What can hang from each mark:
felez: ruro
gusi: rezumik
ruro: vukuf
badog: vukuf
lisik: ruro
dedoni: barop vukuf
vukuf: bibi dedoni pide ruro
rezumik: badog

Known rows, with every way that one mark hangs from another:
ruro(vukuf): [-17.5  -0.6  -1.2  22.3 -10.3 -13.5   6.0  -2.1  17.9 -26.2  12.8 -30.4
   2.8  18.9   7.0  12.8   8.2   7.9   3.9  31.2]
vukuf(dedoni): [-17.9  -6.4 -10.1  34.7 -11.1  -0.7  11.3  -2.3  15.4 -21.8 -13.1   0.3
 -12.2  -1.4  -4.3  27.4   6.6  15.7   4.1  36.8]
dedoni(vukuf(ruro)): [-27.4 -20.2   0.9  23.4 -13.2 -15.3  15.3   8.2  10.6 -34.2  23.0 -21.2
   2.5 -11.8  -0.8   7.0   9.8  -0.2   2.2  14.6]
gusi(rezumik): [-13.6  14.4  -1.4  24.6 -15.9 -17.8  -1.0 -11.9  11.8 -11.7 -11.4  -8.4
  -1.7  24.7  12.3  15.4  12.9   6.9   5.3  11.5]
badog(vukuf(bibi dedoni pide ruro)): [-38.2 -10.0   2.5  25.3 -19.9  18.4  24.9  -9.5  32.1 -34.7 -28.0  10.8
  -5.2   1.6  -1.1  12.2  28.0   5.0  -7.0  21.6]
vukuf(dedoni pide): [-30.0  -0.4   3.1  31.1 -25.6   7.1  16.1  -4.6  23.1 -31.4 -16.6   8.9
  -6.5   1.4  -7.4  20.7  11.4  12.8  -7.5  32.1]
felez(ruro(vukuf(bibi dedoni pide))): [-31.0  30.4  15.6  19.7 -19.7   9.5  11.3   1.6  31.1 -54.4  -7.9   1.9
   5.5  13.5  -1.3  -2.8  34.0 -10.6  -1.4  37.5]
ruro(vukuf(bibi pide)): [-33.9  19.3  18.4  14.3 -26.3  -7.0  12.9  -6.5  30.4 -46.6   2.9 -18.2
  14.0  23.9   8.9   6.8  21.6  -4.3 -13.5  19.5]
ruro(vukuf(dedoni)): [-17.2  -1.7  -3.3  29.1  -9.9  -6.2   9.1  -2.5  20.4 -27.2   0.5 -20.5
  -5.5   4.0   1.6  20.9  12.5  11.5   5.0  45.5]
dedoni(barop vukuf(ruro)): [-17.2 -25.0  -9.7  30.7 -10.9 -11.7   8.0   0.4  21.2 -35.9  22.2 -18.9
   8.1 -12.5  -8.3   9.2  14.2   1.0   3.5  13.7]
vukuf(pide ruro): [-30.9 -10.1   7.3  22.2 -17.6   3.9  17.9   0.6  27.9 -32.4   3.8  -8.6
  11.0   4.3  -5.7  10.9  12.0  -1.0  -0.9  13.3]
ruro(vukuf(bibi)): [-23.1  13.4   7.6  17.9 -14.2 -15.0   7.8  -3.9  23.4 -38.6   6.1 -26.2
   8.3  20.9  11.8  13.2  17.5  -1.3  -3.3  23.1]
vukuf(bibi dedoni pide ruro): [-36.3   6.3  15.1  23.8 -21.4  10.8  22.8  -2.1  36.7 -45.0 -18.0   8.4
   8.1 -10.4  -5.3  18.9  27.4  -6.7  -7.5  20.1]
vukuf(bibi dedoni(barop) pide ruro): [-27.8   2.5   5.5  30.5 -20.7  14.3  16.5  -8.6  46.3 -46.8 -18.1   9.7
  13.0 -11.4 -11.7  21.3  32.4  -7.2  -6.3  19.1]
dedoni(barop vukuf(bibi pide ruro)): [-34.3  -4.3  10.5  22.6 -28.0  -5.5  14.8  -3.8  33.5 -55.5  12.7  -6.9
  19.1  -7.8  -5.8   2.8  28.3 -12.5 -14.0   2.2]
felez(ruro(vukuf(dedoni))): [-15.7  12.1  -3.2  26.5  -4.7   3.6   4.8   5.6  20.2 -36.7   0.3  -8.7
  -4.6   9.1  -3.6   2.7  21.8   0.3  13.9  47.8]
lisik(ruro(vukuf(dedoni))): [-16.1  -2.1  -1.5  26.7  -6.7   7.7   4.2   6.7  24.4 -39.3   3.1  -7.6
  -7.0  10.2  -0.2   3.6  23.3   4.5  10.5  47.0]
badog(vukuf(bibi pide ruro)): [-38.9  -9.0   4.4  19.4 -20.6  10.8  22.0  -9.8  29.4 -34.2 -15.2   0.9
   3.5  17.0   4.4   4.3  23.7   1.0  -7.9   8.2]
rezumik(badog(vukuf(dedoni ruro))): [-15.6  -7.2 -11.0  28.8  -5.2   3.8  14.6 -17.9  19.5 -11.8 -28.0  -0.3
  -8.7  10.8  -6.5  19.3  19.2   1.0   7.4  28.4]

Rows:
[-33.7  19.4  17.1  20.8 -25.7   0.7  16.2  -6.2  33.0 -47.2  -9.6  -7.4
   4.9   8.6   3.0  15.0  26.2  -0.6 -12.2  33.7] : ruro(vukuf(bibi dedoni pide))
[-19.9  26.3   2.9  24.5 -25.4  -3.4   6.0 -31.6  17.7  -8.5 -44.4  12.5
  -8.4  33.3   4.7  12.0  27.6   2.1  -4.7  17.7] : gusi(rezumik(badog(vukuf(dedoni pide))))
[-28.5 -18.8   1.7  27.4 -24.2  -4.3  13.3  -2.0  28.0 -44.2  18.4 -11.8
  13.1  -9.9 -10.9   3.2  18.2  -2.7  -6.4   9.4] : dedoni(barop vukuf(pide ruro))
[-29.9  -4.9  -8.6  32.9 -25.6  16.9  14.8 -21.0  33.6 -35.0 -33.9  18.0
  -7.6  13.5  -4.6  15.9  27.1  13.5 -12.5  23.4] : badog(vukuf(bibi dedoni(barop) pide))
[-23.1  -0.3  -3.5  27.7 -22.2 -16.8   5.7  -6.4  20.1 -45.8  10.3  -9.0
   7.2   2.2   0.1  10.9  19.1  -0.8 -10.7   9.0] : dedoni(barop vukuf(bibi))
[-24.2   0.1   2.6  27.3  -8.6   2.0  17.6   0.1  29.1 -36.3 -13.9  -0.4
   2.1 -13.1  -1.6  25.8  23.8  -4.1   3.3  25.1] : vukuf(bibi dedoni ruro)
[-13.6  11.8 -12.9  31.4 -13.5   2.0   7.1 -30.2  25.8 -22.9 -39.3  10.1
  -5.3  23.3  -3.9  21.5  26.3   0.7  -4.1  22.6] : rezumik(badog(vukuf(bibi dedoni(barop))))
[-31.1  20.8   5.0  22.8 -26.1   6.2  17.4 -26.2  24.6 -28.6 -40.7  15.8
  -5.2  26.6  -2.2  15.3  27.0  -1.7 -15.0  20.4] : rezumik(badog(vukuf(bibi dedoni pide)))
[-22.5  13.3   5.5  24.1 -13.5  -7.8  10.8  -4.2  26.0 -39.1  -6.3 -15.3
   0.4   5.6   6.5  20.2  21.9   1.9  -2.4  38.2] : ruro(vukuf(bibi dedoni))
[ -9.0 -21.6 -16.8  39.2  -2.4   6.7   8.7  -4.3  32.4 -24.7  -8.5  -4.3
   1.5 -16.4 -13.8  27.9  17.2   6.5  13.1  32.3] : vukuf(dedoni(barop) ruro)
[-15.4  -5.1  -7.2  33.8  -6.4   5.6  11.0  -7.0  38.5 -37.8 -15.3   1.2
   7.7 -13.9  -7.9  27.1  27.6  -4.0   5.3  23.7] : vukuf(bibi dedoni(barop) ruro)
[-31.7  17.3  18.4  14.0 -22.3   7.0   7.6   3.1  33.1 -57.0   5.6  -6.3
  10.8  28.0   6.3  -8.9  31.2 -10.4  -6.0  23.6] : lisik(ruro(vukuf(bibi pide)))
[-21.2  -4.6  -7.0  37.6 -23.2  10.9  10.0 -12.3  32.6 -33.0 -17.8  10.7
  -1.5   0.5 -14.5  22.6  15.7  12.3  -5.7  30.9] : vukuf(dedoni(barop) pide)
[-31.1  12.3   8.2  15.8 -20.2   2.9  18.3 -21.7  28.4 -29.4 -25.8   1.4
   8.8  28.6   0.4   6.8  27.5 -12.3  -9.6   5.1] : rezumik(badog(vukuf(bibi pide ruro)))
[-11.5  14.5  -2.9  21.0 -10.1 -12.0   2.5 -25.9  15.8  -2.3 -27.0  -6.7
   0.3  33.0   9.6   8.6  24.7  -5.0   8.5   6.7] : gusi(rezumik(badog(vukuf(ruro))))
[-30.4 -10.8   6.0  29.3 -17.2  11.5  21.2   0.3  31.2 -32.8 -10.8   3.1
   1.1 -11.9 -11.4  19.3  17.0   3.0   0.4  29.0] : vukuf(dedoni pide ruro)
[-22.1  12.8   8.1  16.4 -11.1   0.7   2.8   4.9  26.8 -49.3   8.5 -13.0
   5.9  25.3   9.4  -4.0  27.8  -7.5   3.0  27.9] : lisik(ruro(vukuf(bibi)))
[-36.7  16.4  12.9  25.3 -29.1   6.3  18.4  -7.6  29.1 -44.5 -23.4  14.3
  -0.1   3.7  -2.0  21.5  21.7   2.0 -15.1  23.5] : vukuf(bibi dedoni pide)
[-31.2  16.9  17.0  19.5 -21.7  13.9  10.2   3.2  35.5 -57.7  -5.6   3.6
   2.7  14.5   2.0  -2.1  35.8  -7.1  -4.9  36.7] : lisik(ruro(vukuf(bibi dedoni pide)))
[-27.1  12.4   2.7  31.8 -27.9   9.7  12.2 -14.0  38.9 -45.3 -24.0  15.8
   4.9   3.0  -8.5  22.0  26.8   1.7 -14.2  22.2] : vukuf(bibi dedoni(barop) pide)
[-26.8   4.2  10.1  18.1 -18.2   8.3   5.8   4.9  28.3 -46.5  11.6 -10.4
   5.3  25.4   1.6  -9.0  22.6  -1.5   0.7  30.8] : lisik(ruro(vukuf(pide)))
[-38.5 -14.3  12.6  20.2 -25.4  -7.7  20.5   6.3  17.6 -42.5  19.8 -13.2
   7.4  -9.1  -3.6   1.1  13.8  -3.2  -7.9  11.2] : dedoni(vukuf(pide ruro))
